Each row comes from the steps of one path. Every step used is in the known rows, and no mark comes twice. Write the path behind each row, first mark first.
Known rows:
komek, meguv: [-32  19  17 -28 -49   5 -47 -32  44  47  -9  13 -12  15 -19   4  20 -30
 -61   8  24  -9   9   3 -20  -6   9  32  25   7 -19 -29 -23]
pesu, vovi: [  2   6 -20 -12 -43 -17  29 -31  23  28 -14 -21 -47   5  -6   4  33  -9
 -64  51  27 -78  31  16  40 -34  31  56  -6  19  11 -30 -19]
zades, katu, komek, meguv: [-38   7  17  -8 -59   0 -19 -38  10  56 -11  26   1 -21   0   3  17 -41
 -22  14  35  11   2  13 -19  -2  18  50  40   5 -24 -32   1]
taso, meguv, zades, katu, komek: [-10  14  32  42 -51 -21  11 -43 -21  36   4  19 -11 -58  21   2  20 -33
  -1  45  24 -14   6  -3  17 -26  41  68  33  40 -36 -22  31]
moke, meguv, zades, katu, komek: [ -9  19  28  40 -39 -22  10 -39  -4  65  -9   7  -8 -44  12   4  23 -25
  -5  45  38 -14   3   7   9 -37  36  72  26  31 -19 -36  23]
pesu, vovi, meguv: [ 18  25   5 -29 -49  -9  19 -23  42  39   4 -38 -83   7 -30  -6  27 -69
 -59  49   0 -76   7 -16  33  -8  10  29 -10  26   2 -16 -33]
komek, meguv, moke, pesu, goruveg: [ -4  47   4  16 -58 -21 -95 -26  31  76 -22 -16 -44  39 -18   4   5 -14
 -72  46  21 -49  -6  29   4 -54  36  61 -18   3 -15 -63 -50]
taso, meguv, komek, katu: [ -9  45  23  35 -66 -17  -2 -46   4  12  12 -14   3  -6  -5  51  25 -35
 -75  20   9 -20   2   2  -5 -40  43  32  38  42 -28 -34 -23]
taso, meguv: [-14  44  20  16 -70  -8 -26 -31  10  15  29   2 -33  -7   7   6  20 -33
 -46  36 -13 -33  11  -7  13 -30  37  34  15  44 -53  -5  -5]
katu, zades, meguv: [ -2 -22  52  -2 -46 -13 -50 -78  43  49   2  31 -28 -38 -22  22  20   0
 -16 -10  14   7  -3 -25  13  12  38  60  47   0 -15 -26   3]
katu, komek, meguv, taso: [-30  18  42 -24 -41 -34  -2 -20   7  29 -23   4 -34 -32 -51   5  29 -43
 -51  12  17   1  -8 -20 -18 -12  33  37  37  14   7 -23  13]
komek, katu: [ -8  52  15  30 -43  -4 -13 -62  23  13  15   5  18 -13   3  42  27 -15
 -54  25   6 -19   5  13  12 -42  52  49  44  30  -2 -45 -23]
komek, meguv, taso: [-32  24  36 -26 -49 -31 -12 -17  22  15 -23   0 -34  -7 -55   0  27 -46
 -73  18   4 -12  -6 -28 -19 -16  30  28  30  20  14 -22   4]
komek, meguv, zades: [-21   7  47 -18 -28 -14 -29 -16  43  24 -18   4 -30 -13 -22  -3  28 -25
 -75  25  21 -30  15 -20 -13 -17  18  38   2  33 -35 -20   9]
zades, katu, komek, meguv, moke: [-31  38  13  29 -38  -9 -58 -41  17  75  12  19 -13   7 -22   7  25 -61
 -32  16  13   9  22   7 -45   7  21  19  40 -13  -8 -44  -7]
vovi, pesu, goruveg: [ 31  59  -3  17 -48 -32 -39 -44  35  34 -17 -19 -32  16   4  20 -18   8
 -48  39  -1 -55  -2  -1  24 -49  20  81 -18   8   5 -52 -27]
goruveg, pesu, vovi: [ -6   1 -19   3 -34  -8  31 -21  29  20  -4 -17 -43   0 -11 -20   1 -11
 -76  62  33 -88  15  20  38 -55  28  50 -15  43  -4 -13  -6]
taso, meguv, vovi, pesu, goruveg: [ 34  55  16  14 -71 -35 -35 -16  18  11  -9 -21 -41  -2  -8  15 -24  -9
 -49  46 -23 -52   5   2  14 -36  28  75 -23  13 -11 -41 -20]
pesu, vovi, meguv, komek, katu, zades: [  2   7  27   6 -60 -19   2 -75  22  38  -6 -14 -17 -38 -26  46  45 -26
 -47  13  41 -23 -22   2   7  -8  36  48  20  38  -6 -40  -4]
zades, meguv: [  3  -2  42   2 -39 -10 -45 -56  43  41   4  23 -32 -10 -17   9   7 -10
 -33   2  -3  -9  15 -28  14  -6  34  51  51  -7 -11 -22 -13]
zades, meguv, moke: [ -5  30  32  35 -26 -17 -75 -53  39  63  24  14 -39  13 -34  14  16 -39
 -42   8 -14  -4  31 -20 -21   3  32  20  47 -20   3 -36 -17]
goruveg, pesu: [-14  36  16  37 -19   3 -30 -30  47  30  19   4 -18   0 -13 -31 -18 -15
 -64  42  31 -56 -11   6  14 -65  19  38  12  53 -19 -10  -3]
komek, katu, zades, meguv, vovi: [  8  -7  76  -3 -70 -21 -34 -31  23  13  -1  21 -24 -53 -53  18  13 -28
 -33  12 -15   4  11  -5  -2  13  49  55  43   6  -4 -31   1]
zades, katu: [-12  33   2  53 -67 -14 -11 -42  11  28  -1  20   6  14  16 -11  19 -46
 -34  55   6 -40   1   1  21 -38  28  61  30  38   8 -36  -5]
meguv, moke: [ -6  62  12  44 -19 -20 -68 -46  35  62  21  -1 -31  30 -30   9  30 -37
 -52  26   3 -28  27   0 -18 -17  30  15  29  -2  12 -45 -23]
moke, pesu: [  7  34  -4  14 -40  -8 -73 -35  43  54   1 -13 -34  24 -40  -2  40  -5
 -49  49  48 -55  -3  30  33 -75  49  66  19  29 -23 -36 -68]
katu, komek, meguv, zades: [-23   2  51 -19 -24 -15 -17 -25  31  37 -16   6 -29 -35 -17   4  28 -19
 -53  19  34 -16  14 -16 -14 -12  22  47  11  27 -43 -22  19]
vovi, meguv, komek, katu, zades: [ -1  19  40  15 -60 -20 -20 -78  29  44   1  -6  -8 -34 -27  48  44 -27
 -43   5  37 -12 -31  -5   0 -10  34  46  30  38  -9 -44  -4]
taso, meguv, moke: [-17  62  16  45 -44 -16 -62 -35  14  46  42   0 -39  15 -17  10  27 -55
 -54  33 -21 -23  27  -5 -24 -14  37   6  23  14 -26 -26 -14]
vovi, meguv, taso: [  2  49  48 -12 -40 -36   4 -15  28  17  -5 -25 -71  -9 -63  -6  30 -74
 -66  34 -17 -40 -16 -48   8 -18  26  22  21  36  23 -13  -6]
goruveg, pesu, vovi, meguv, zades, katu: [ -4  11  15  37 -63 -14  22 -11  16   9  -3  -1 -29 -10   1 -31   7 -75
 -56  79   0 -70  -3 -24  22 -34  21  55  -7  64 -18  -9  16]
komek, meguv, vovi: [-11  15  52 -26 -67 -12 -38   6  33  21 -14   9 -28  -8 -55  -6  12 -46
 -64  25  -1 -16  23  14 -24   4  19  30  18  10  -5 -31 -15]
vovi, pesu: [ 35  49 -15  16 -27 -22 -23 -52  52   6  21 -10 -12   5 -23  26   7  -8
 -21  29  11 -43  10 -13  17 -40  20  66  19  12   2 -27 -36]
meguv, vovi: [ 12  34  53   3 -54 -25 -26  -2  26  16  -6  -1 -34 -10 -46  -3  16 -32
 -56  40  -5 -40  24  10   5 -17  30  40  18  21  11 -33 -16]

Which path is each row?
[  4  30  28 -25 -48 -37  34  -7  17  11 -12 -37 -84 -11 -62  -6  31 -73
 -74  47 -14 -59  -8 -41  19 -18  29  28   6  34  30 -11  -4] -> pesu, vovi, meguv, taso
[ -8  15  37  23 -53 -21 -23 -84  26  41  -5   0   6 -33 -18  50  45  -7
 -43   2  45  -6 -22   5   1 -20  42  54  31  37  -7 -48   0] -> meguv, komek, katu, zades
[  4  32  14  23 -54  -9  19 -34  25  18   5 -32 -22  -2 -26  34  11 -53
 -85  32  18 -45  -7   0   4 -40  28  29  20  45 -10 -31 -29] -> goruveg, pesu, vovi, meguv, komek, katu
[ 40  44   9   7 -42 -28 -21 -13  52  16  12 -28 -20  -2 -55  25   1 -21
 -34  45   0 -34  14   8  -5 -36  23  63   3   6   2 -36 -38] -> moke, meguv, vovi, pesu
[ -5  25  15  44 -43 -16   6 -56 -11  55   1  21   0 -38  19   4  21 -24
   7  36  37 -12   4  11  21 -27  37  71  46  23  -7 -37  11] -> zades, katu, komek
[ 10  51   0  20 -37 -11 -93 -28  48  72  22 -23 -59  35 -63  -2  43 -54
 -52  52  22 -51  -1  14   7 -50  42  35  15  17 -18 -37 -77] -> vovi, meguv, moke, pesu
[-16  23  18  48 -57 -21  -2 -20  20  41 -11   0  -2   1   7  -9  23 -45
 -53  69  12 -42   0  -4   7 -49  28  61   0  51 -12 -35   8] -> moke, meguv, zades, katu
[ 29  23   9   4 -60 -22 -15 -17  27  -5   8   4  -6 -25 -45  17  -6 -40
 -10  35  -2 -14  16   2 -12  -9  21  69  24   4  -9 -30 -20] -> zades, katu, komek, meguv, vovi, pesu
[  1  34  54   4 -80 -24 -24   7   5  -3  14  -2 -42 -24 -35  -4  12 -49
 -53  47 -29 -34  24   5  -1 -14  39  32  13  37 -29 -14  -7] -> taso, meguv, vovi
[  2  49   4  21 -27 -10 -30 -24  38  57  29 -24 -74  22 -45 -10  15 -81
 -65  46 -10 -57  17 -12 -11  -7  14   3   0  13   6 -24 -24] -> goruveg, pesu, vovi, meguv, moke
[-18  42  34   1 -34 -40  -3 -12  31  49 -21 -36 -39   3 -54   9  32 -33
 -79  41  12 -26 -11 -16  -9 -52  37  33  12  28  25 -33  -3] -> moke, meguv, taso
[  7   9 -36   2 -41 -21 -15 -24  27  47  -6 -29 -56  23 -36   1  46 -20
 -66  66  38 -81  30  34  32 -53  50  58  -7  15  -2 -37 -53] -> meguv, moke, pesu, vovi
[-10  21  31  20 -50 -12 -29 -90  27  34   7  15  12 -45  -7  43  44  -1
 -29  10  35  -5 -20  11  10 -17  51  63  36  35  -6 -48   3] -> komek, katu, zades
[  9   0 -34 -12 -48 -16   0 -23  27  37 -14 -29 -52  14 -28   1  44  -5
 -66  66  46 -86  22  36  51 -61  49  72 -10  25  -6 -34 -52] -> moke, pesu, vovi
[ -1  27  27 -17 -43 -34  34  -2  19   7  -8 -36 -81 -14 -66 -18  16 -75
 -80  53  -7 -64 -16 -38  18 -26  29  25   1  45  22  -2   2] -> goruveg, pesu, vovi, meguv, taso
[  5  57   3  32 -51 -27 -90 -30  27  76 -20 -20 -48  39 -17   4  10  -5
 -67  51  18 -59  -3  27  19 -65  43  67 -16  11  -7 -64 -50] -> meguv, moke, pesu, goruveg
[  0  18  34  32 -41 -20  14 -42  -7  48  -1  11 -23 -51   7  -2  23 -45
  -1  41  26 -22  -2  -7  19 -20  30  66  32  36 -20 -27  22] -> vovi, meguv, zades, katu, komek
[-33  12  24 -28 -41   3 -31 -42  24  63  -9  18 -11 -20 -12  11  20 -25
 -30   0  42   9   8  11 -18   1  16  41  36   1 -30 -31  -7] -> katu, komek, meguv
[ -7  19  22  51 -58 -23  -4 -29  11  13  -8  17  -1  -6  12 -15  22 -45
 -46  62   5 -48   4 -16  16 -40  30  63  14  54  -8 -29  16] -> meguv, zades, katu
[-31  44  13  15 -32  -9 -76 -37  40  67  14  10 -25  30 -34   7  26 -53
 -61  12   4  -7  26   0 -47   4  15   6  28 -11  -3 -43 -21] -> komek, meguv, moke
[   3   14   11   28  -38  -14 -109  -52   45   72   17    3  -41   12
  -58    9   41  -20  -33   31   35  -21    1   14    3  -40   57   55
   34    1  -23  -40  -57] -> katu, zades, meguv, moke, pesu
[-31  16  38 -11 -56 -32   6 -21  -3  23 -24  10 -24 -32 -41   1  27 -53
 -47  22  14   0 -10 -22 -19 -12  34  41  40  18   9 -25  20] -> zades, katu, komek, meguv, taso
[ 35  30  28   9 -64 -38 -45 -37  29  25 -19  -9 -39 -17 -19  22 -23   3
 -35  31 -12 -34  -4  -3  15 -20  31  85 -13  -1   0 -50 -12] -> katu, zades, meguv, vovi, pesu, goruveg
[ 29  33  10 -11 -50 -23 -27 -16  45  -7   9  -8 -16  -8 -56  18  -2 -31
 -32  28  -4 -23  18  -1 -11 -13  18  57  15   3  -7 -27 -33] -> komek, meguv, vovi, pesu
[-25   9  22  29 -65 -15  -9 -21  15  19 -14  23   3  -4   6 -15  19 -56
 -52  53  10 -31   5 -14  -2 -25  22  58  14  45 -20 -25  17] -> komek, meguv, zades, katu
[ 13  61   7  22 -54 -25 -88 -25  33  78 -14 -27 -64  37 -23   0   6 -24
 -66  55   9 -63 -10  14  17 -55  38  58 -20  11 -10 -58 -55] -> vovi, meguv, moke, pesu, goruveg
[  4  68  24  26 -25 -15 -63 -36  44  67  31 -16 -63  27 -44   2  29 -80
 -54  29 -16 -35  14 -20 -20   0  14  -1  21   3   8 -33 -30] -> vovi, meguv, moke
[  1   7  21  22 -45 -21  36 -35 -13  44  -5   3 -31 -53   7  -3  24 -44
  -7  48  28 -35   7  -3  26 -18  35  71  21  33 -19 -26  23] -> pesu, vovi, meguv, zades, katu, komek
[  3   8   9  29 -68 -18   8 -13  16  17  -6  -5 -34  -2  -9 -21  28 -72
 -49  79   6 -69  -2 -15  27 -40  31  64  -4  59 -18 -22  -6] -> moke, pesu, vovi, meguv, zades, katu
[ 15  14  38 -18 -29 -22  13 -12  41  20  -7 -32 -78 -17 -30  -7  32 -50
 -75  54   3 -75  13 -35  25 -18  19  38 -23  47 -21 -10   1] -> pesu, vovi, meguv, zades
[ -6  17  30  41 -38 -22  11 -47 -12  46  -4  17  -7 -49  14   2  22 -25
  -1  43  36 -21   7   0  20 -29  40  74  37  34 -18 -31  26] -> meguv, zades, katu, komek
[-12   0  62  -2 -51 -38 -11 -54  16  10  -9  15 -30 -50 -52  24  27 -28
 -43   5  -9   6 -16 -44   1  -6  59  51  54  18  15 -24  20] -> komek, katu, zades, meguv, taso
[ 40  43  11  11 -63 -29 -19 -17  28 -23  30 -12 -26 -19 -43  19  -1 -33
 -26  43 -24 -35  20  -9   3 -24  31  62  13  21 -20 -16 -27] -> taso, meguv, vovi, pesu
[-11   7  52 -12 -74 -13 -20   0   6  27 -15  19 -18 -34 -41  -8   9 -52
 -36  31   5  -3  20  16 -21   8  25  43  30  11 -11 -33   0] -> zades, katu, komek, meguv, vovi
[  9 -14  50  10 -52 -30 -33 -52  36  62 -19  -5 -38   1 -42  31  20 -15
 -57  -9  40 -19  -5 -28  -5  -8  14  35  35   7 -14 -31  -9] -> katu, zades, meguv, komek
[-10  16  33  23 -55 -20 -26 -78  32  60  -8 -12   7 -30 -22  52  46  -8
 -50   7  51  -4 -28  11  -8 -26  39  52  22  36  -8 -53  -5] -> moke, meguv, komek, katu, zades
[  9  27   3 -19 -42  -1  21 -15  45  33  10 -37 -82   2 -33 -23   3 -71
 -68  57   4 -81  -3 -13  31 -21   8  26 -18  42  -9  -3 -24] -> goruveg, pesu, vovi, meguv
